What can hang from each mark:
zasi: kideb pakos
kaluf: lelira pakos zunis
pakos: kaluf momat
kelako: zasi
tiliv: koze
lelira: kefu zasi
zunis: kaluf rezi
koze: tiliv
momat: tiliv
kefu: lelira

Each row was made from one small tree. Brackets hold a mark, then the marks that hang from it, in alphabetical order. Every link used is in the known rows. Write each row's tree.
Known rows:
(lelira kefu zasi): [-1.776  0.587  1.196 -0.299  0.014  0.472 -0.099  1.904 -3.487 -1.378
 -2.053 -0.631 -1.908  0.329  1.610  2.933  2.667 -0.053  1.864 -2.329
  2.591 -1.779 -1.087 -0.083  1.054]
(lelira kefu (zasi (pakos (kaluf zunis)))): [ 0.349  1.189  2.269 -0.093  0.039  0.070 -0.816  4.842 -2.327 -0.880
  0.892  0.114 -0.857  4.916  2.001  3.844  6.229  1.176  0.428 -3.252
  3.697 -1.495 -1.005  0.280  4.400]
(lelira kefu (zasi pakos)): [ 0.124  1.142  1.808 -0.724 -0.009  0.286 -1.176  3.576 -3.213  0.000
 -1.609 -0.727 -2.720  2.298  0.596  2.599  3.019  0.119  1.721 -2.720
  3.149 -1.490 -0.461 -1.451  2.927]
(zasi kideb (pakos kaluf momat)): [ 2.007 -0.355  1.769 -1.294  0.003  1.457 -0.071  4.253 -0.593 -0.959
  0.784  0.495 -5.206  3.141  0.359  2.695  5.115  0.439 -1.352 -1.815
  3.129  1.288 -1.986 -2.293  4.025]
(kaluf (lelira zasi) pakos zunis): [ 0.705 -0.813  1.215 -1.067  0.430  0.375 -0.020  1.751 -2.659  0.168
  1.891  0.419  2.546  3.056  2.053  4.353  3.117  1.362 -0.236 -2.961
  6.505 -2.991 -2.622 -1.832  3.559]
(kefu lelira): [ 0.006 -2.324 -1.120 -0.275 -0.319  1.386  1.446 -0.681 -2.496 -0.590
 -1.348  0.297 -2.363 -1.461  1.151  3.289  0.403 -1.599  2.129 -2.023
  3.592 -0.583 -2.586 -3.717  2.448]
(kaluf pakos zunis): [-0.225 -1.280 -0.496 -1.721  0.144 -0.170 -0.735  0.151 -2.444 -1.142
  1.124  0.678  1.042  1.259  1.675  3.325  2.794 -0.793  0.588 -1.870
  5.348 -1.639 -2.692 -1.538  2.191]
(zunis (kaluf (pakos (momat tiliv))) rezi): [-2.479 -0.126  1.731 -3.016  0.270  1.610 -1.424 -1.007 -0.184 -2.545
 -1.978 -0.065 -1.944  3.184  1.696  0.614  2.321 -3.111 -1.666 -2.183
  4.379  0.209 -0.485 -1.776  0.169]
(momat (tiliv koze)): [-1.673 -2.314 -1.628 -1.322  0.272 -0.371 -1.756 -1.413 -1.829 -1.746
 -1.649 -0.970 -2.021 -0.504  2.600  1.831  0.894 -2.086  1.241 -2.322
  4.369 -1.465 -2.445 -3.146  0.998]
(zasi kideb (pakos (kaluf lelira) (momat tiliv))): [ 3.042 -0.347  2.789 -1.218  1.098  2.754 -0.981  3.937  1.462 -0.445
  0.591  0.125 -3.652  4.212 -0.279  3.797  4.818  0.506 -2.109 -3.077
  4.879  1.020 -3.507 -3.491  4.576]
(pakos (kaluf (zunis rezi)) (momat (tiliv koze))): [-2.374 -1.180  1.480 -1.184 -0.008 -0.435 -0.420  0.600  0.069 -3.983
  0.624  0.912 -0.154  2.188  4.901  1.948  5.246 -0.918 -1.940 -2.313
  4.191  0.181 -2.356 -0.796  1.148]
(tiliv koze): [-1.497 -1.904 -1.773 -0.774 -0.409 -0.942 -0.184 -0.440 -3.151 -1.390
 -0.770 -0.327 -2.016 -0.260  3.078  1.532  1.505 -0.985  1.176 -1.023
  3.840 -1.776 -2.023 -2.794  1.666]
(zunis kaluf): [-2.019 -1.311 -1.755 -1.858 -0.851  1.372 -0.476 -1.026 -2.723 -2.034
 -1.358 -0.646 -2.760  2.106  2.496  1.646  1.630 -2.345  1.014 -0.969
  2.634 -0.882 -1.173 -1.860  1.437]
(kelako (zasi kideb pakos)): [ 2.812 -1.493  0.002 -3.466 -1.160  1.446 -1.570  0.752 -0.860  0.829
 -0.192 -0.489 -4.528  3.273 -0.297  1.375  2.559 -1.353  0.264 -1.571
  1.847  0.474 -4.064 -2.200  6.159]
(lelira kefu (zasi kideb pakos)): [ 2.233  0.180  2.260 -1.104  0.079  0.469 -1.804  3.916 -2.461  0.886
 -1.673 -1.063 -4.895  2.763  0.170  2.401  3.398  0.293  1.502 -2.441
  2.567 -0.621 -1.469 -2.568  4.460]
(zasi kideb (pakos (kaluf lelira) momat)): [ 3.257  0.036  2.481 -0.676  0.510  2.143  0.561  4.854  0.155 -0.062
  1.546  0.908 -3.680  4.284  0.084  3.505  5.447  1.693 -2.183 -1.714
  4.384  0.698 -3.003 -3.073  5.200]
(koze tiliv): [-2.145 -0.949  0.031 -1.786 -0.336  1.663 -0.177 -0.595 -2.112 -2.808
 -0.766 -0.243 -0.592  0.130  3.003  2.161  3.186 -1.660  1.285  0.121
  3.044 -1.678 -3.320 -2.465  2.482]
(kelako zasi): [-1.109 -0.933 -1.112 -2.705 -1.220  1.423  0.052 -1.266 -1.799 -1.508
 -0.520  0.093 -1.360  0.925  1.098  1.842  2.000 -1.663  0.527 -1.507
  1.816 -0.601 -3.742  0.228  2.883]
(kaluf (lelira kefu zasi) (pakos (momat tiliv))): [-1.298  2.187  4.526 -0.518  1.823  1.732 -0.419  3.338 -1.058 -0.394
 -1.310  0.266  0.201  2.302  0.146  4.114  3.645  0.882 -1.185 -4.216
  6.526 -1.768 -1.734 -0.491  0.824]
(zunis (kaluf (lelira zasi)) rezi): [-0.645 -0.960  0.701 -1.573 -0.911  1.512  0.353  0.073 -2.054 -1.150
 -1.174 -0.799 -0.725  4.225  3.292  1.157  1.948 -0.462 -0.431 -1.458
  2.969 -1.650 -0.745 -2.511  2.793]
(lelira (zasi (pakos kaluf (momat tiliv)))): [-0.566  0.517  2.462 -1.606  0.484  1.796 -0.853  3.901 -0.846 -1.907
 -0.060 -0.236 -2.884  3.338  0.775  3.520  4.269 -0.167 -0.888 -4.568
  3.814 -0.073 -0.563 -0.992  2.152]
(lelira (zasi kideb)): [ 0.912 -2.176 -0.094 -1.842 -0.353  0.820 -0.510  1.196 -2.922 -0.498
 -0.950 -1.071 -3.801  0.388  1.509  2.615  1.696 -0.128  1.403 -2.140
  2.025 -0.689 -2.281 -2.532  2.891]
(zunis (kaluf pakos) rezi): [-1.039 -0.594 -0.204 -2.334 -0.358  0.434 -0.871 -1.237 -1.475 -1.293
 -1.505 -0.486 -1.428  3.673  1.910 -0.023  1.723 -2.290 -0.504 -0.789
  3.890 -1.164 -0.208 -2.289  2.298]

Which tree is each row?
[ 0.666  0.648  4.079 -1.861  0.772  1.569 -2.397  4.185 -1.151 -0.212
 -2.133 -0.598 -5.089  2.138  0.067  2.975  4.002 -0.418  0.426 -3.868
  3.123  0.712 -1.789 -2.081  2.602]  (lelira kefu (zasi kideb (pakos (momat tiliv))))
[ 0.014 -1.300  0.345 -1.989 -0.161 -0.553 -0.716 -0.514 -1.588 -1.798
  0.479  0.604  1.652  1.729  2.156  1.767  2.986 -1.198  0.001 -1.196
  4.690 -1.081 -2.333 -1.823  2.420]  (kaluf pakos (zunis rezi))
[ 2.924 -1.416  0.993 -2.178 -0.440  1.782 -1.449  2.685 -1.860  1.757
 -0.173 -1.276 -4.406  6.207  1.437  2.160  2.557  0.230 -0.127 -2.219
  3.873 -1.128 -1.519 -4.769  6.138]  (zunis (kaluf (lelira (zasi kideb pakos))))
[ 0.976  1.507  4.703 -0.303  1.303  1.303  0.416  4.732 -1.845  1.010
 -0.384  0.551 -2.104  2.655  0.294  3.651  4.583  2.433 -1.578 -2.437
  5.524 -1.212 -2.220 -1.223  3.022]  (kaluf (lelira kefu (zasi kideb)) (pakos momat))
[-1.078  0.683  1.492 -0.538 -0.235  1.473  0.038  0.167 -1.021 -1.438
 -2.320 -0.179 -0.927  3.855  2.437  0.858  3.296 -0.958 -0.328 -0.215
  3.221 -1.016 -1.475 -1.636  2.474]  (zunis (kaluf (lelira kefu)) rezi)
[ 2.657 -0.502  1.462 -0.798 -0.226  0.588 -0.001  2.663  0.178 -1.155
  2.132  0.809  1.394  5.445  2.043  2.820  5.302  0.755 -1.407 -1.401
  4.593 -0.594 -2.758 -2.641  5.710]  (zasi (pakos (kaluf lelira (zunis rezi))))
[ 1.037  1.310  2.437 -1.690 -0.555  2.639  1.310  3.495  0.330 -0.716
  1.929  1.354 -1.126  5.746  0.217  3.048  5.500  0.940 -2.989 -2.335
  3.997  0.058 -3.391  0.206  5.400]  (kelako (zasi (pakos (kaluf lelira) momat)))
[-2.196 -0.173  0.939 -1.013  0.605  2.003  0.061  1.288 -0.257 -3.610
 -0.510  0.343 -2.090  0.695  1.206  3.481  3.783 -1.131 -0.849 -3.003
  3.538  0.473 -2.157 -0.076  0.063]  (pakos kaluf (momat tiliv))
[-0.937 -0.924 -0.028 -1.387 -0.569  1.841  0.248  0.700 -2.872 -0.562
 -0.598 -0.818 -1.231  3.773  2.861  2.632  1.845 -0.151  0.168 -2.101
  3.719 -2.184 -1.007 -2.092  2.791]  (zunis (kaluf (lelira zasi)))
[ 1.577 -1.627  0.340 -0.717 -0.379  1.073  0.391  1.981 -3.038  1.110
 -0.978 -0.313 -3.175  1.113  0.668  3.293  0.883 -0.564  2.144 -3.621
  4.020 -1.194 -0.916 -4.558  4.458]  (kefu (lelira (zasi pakos)))
[ 3.196 -1.041  0.009 -1.153 -0.004  0.858 -1.011  3.098 -0.603 -0.117
  0.313 -0.635 -4.933  3.642 -0.019  2.444  3.807  0.004 -0.069 -1.693
  3.015  0.242 -2.292 -3.162  5.498]  (zasi kideb (pakos kaluf))
[ 0.454 -0.717  2.151 -0.985 -0.366  1.630  1.530  3.228 -3.030  0.205
 -0.625  0.841 -3.567  0.768  0.977  3.615  2.051 -0.112  0.955 -3.730
  4.027 -0.137 -0.736 -3.711  3.140]  (kefu (lelira (zasi (pakos momat))))
[ 0.547  1.467  3.071 -1.003 -0.363  1.227 -0.988  2.778 -1.582  0.370
 -1.957 -0.814 -1.771  6.564  1.949  0.920  3.671  0.033 -0.319 -1.801
  3.542 -1.483  0.195 -2.535  4.625]  (zunis (kaluf (lelira kefu (zasi pakos))) rezi)
[-1.009  0.510  2.468 -1.944  0.019  1.739  0.737  0.640 -0.714 -1.301
 -0.324  0.960 -0.347  4.457  1.950  1.119  3.312 -0.695 -2.532 -0.809
  5.285 -0.659 -1.022 -2.254  1.950]  (zunis (kaluf lelira (pakos momat)) rezi)
[ 2.640 -1.014  2.764 -0.349 -0.045  1.959  1.429  5.029 -1.417  0.879
  0.342  0.557 -5.936  2.947  0.560  3.791  4.037  1.117 -0.676 -3.793
  3.554  0.725 -1.388 -3.600  5.631]  (kefu (lelira (zasi kideb (pakos kaluf momat))))
[ 3.662 -2.591  0.689 -1.103 -0.333  1.232 -0.147  2.440 -2.464  2.130
 -0.973 -0.676 -5.399  1.502  0.192  3.046  1.066 -0.270  1.826 -3.333
  3.342 -0.314 -2.005 -5.728  6.131]  (kefu (lelira (zasi kideb pakos)))
[ 2.404 -1.731  2.449 -1.460 -0.379  1.822  0.775  3.715 -2.501  1.299
 -0.587  0.501 -5.822  1.110  0.513  3.418  2.344  0.120  0.685 -3.423
  3.428  0.820 -1.812 -4.822  4.682]  (kefu (lelira (zasi kideb (pakos momat))))
[ 1.495 -0.401  2.845 -1.874  0.592  1.864 -1.540  4.441 -0.197 -0.804
 -0.114 -0.646 -5.249  3.656  0.363  3.311  4.479  0.078 -1.153 -4.315
  3.251  0.760 -1.546 -2.063  3.620]  (lelira (zasi kideb (pakos kaluf (momat tiliv))))
[-1.155 -0.471  2.186 -2.322 -0.095  0.005  0.314  0.683 -1.517 -2.619
  0.967  1.666  1.236  1.330  2.565  2.072  4.199 -0.803 -1.255 -1.328
  4.665  0.010 -2.124 -0.964  0.894]  (kaluf (pakos momat) (zunis rezi))
[ 1.547 -1.340  1.646 -2.938  0.476  1.863 -2.244  1.928 -0.275 -0.993
 -1.040 -0.249 -5.056  1.300 -0.201  2.610  2.794 -1.804  0.137 -2.825
  3.468  1.600 -2.991 -4.098  2.361]  (zasi kideb (pakos (momat tiliv)))
[ 0.340 -1.559  1.325 -1.370 -0.622  0.509  0.464  0.731 -2.038 -1.473
  0.845  0.309  2.322  2.342  3.678  2.991  3.192  0.630  0.151 -1.871
  3.683 -1.527 -2.731 -2.002  2.999]  (kaluf (lelira zasi) (zunis rezi))
[ 1.100 -0.510  1.421 -2.043 -0.953  1.308 -0.704  1.576 -1.695  0.066
 -0.751 -0.964 -1.612  6.273  2.269  0.850  2.377 -0.425 -0.407 -1.884
  3.545 -1.448 -0.121 -3.948  4.740]  (zunis (kaluf (lelira (zasi pakos))) rezi)
[ 1.719  0.144  2.756  0.546  0.409  1.013  0.172  4.489 -1.207 -0.183
  1.246  0.118 -0.742  4.350  2.415  4.777  6.171  2.677 -0.724 -2.410
  3.930 -1.310 -3.477 -0.197  5.170]  (pakos (kaluf (lelira kefu (zasi kideb)) zunis))
[ 1.902 -0.633  3.306 -0.794 -0.030  0.433 -0.377  2.422 -1.391 -0.285
 -0.283  0.004 -0.058  2.909  2.943  2.887  4.631  1.377  0.036 -1.439
  3.020 -0.779 -3.457 -1.858  4.321]  (kaluf (lelira kefu (zasi kideb)) (zunis rezi))
[ 0.225 -0.340  1.542 -0.760  0.097  0.549 -0.743  2.359 -2.813 -0.280
 -2.013 -0.946 -4.022  0.663  1.211  2.645  2.977  0.209  1.577 -2.012
  1.939 -0.898 -2.079 -1.211  2.656]  (lelira kefu (zasi kideb))
[ 3.432 -0.209  3.168 -0.848  0.246  0.601 -1.452  4.603 -1.904  1.508
  0.737 -0.089 -1.435  4.440  1.382  4.102  4.956  1.859  0.567 -2.543
  4.416 -1.181 -3.277 -2.958  6.131]  (kaluf (lelira kefu (zasi kideb pakos)) zunis)
[ 2.737 -1.676  0.629 -2.140 -0.354  0.583 -1.532  2.714 -2.587  0.798
 -0.593 -1.137 -4.764  2.354  0.498  2.338  2.150 -0.088  1.363 -2.595
  2.657 -0.534 -1.724 -4.012  4.749]  (lelira (zasi kideb pakos))
[ 1.795 -3.169 -0.032 -0.783 -0.398  1.359  0.854  0.893 -2.733  0.914
 -1.362 -0.611 -4.516 -0.563  1.298  3.386  0.662 -0.302  1.950 -2.871
  2.806 -0.511 -2.582 -4.279  4.168]  (kefu (lelira (zasi kideb)))
[ 0.424  1.488  4.311  0.614  0.742  2.009  1.411  5.609 -1.118 -0.631
  0.109  0.537 -3.083  3.265  1.353  4.191  6.281  2.945 -1.926 -2.368
  3.513 -0.361 -2.326  0.096  3.340]  (pakos (kaluf (lelira kefu (zasi kideb))) momat)
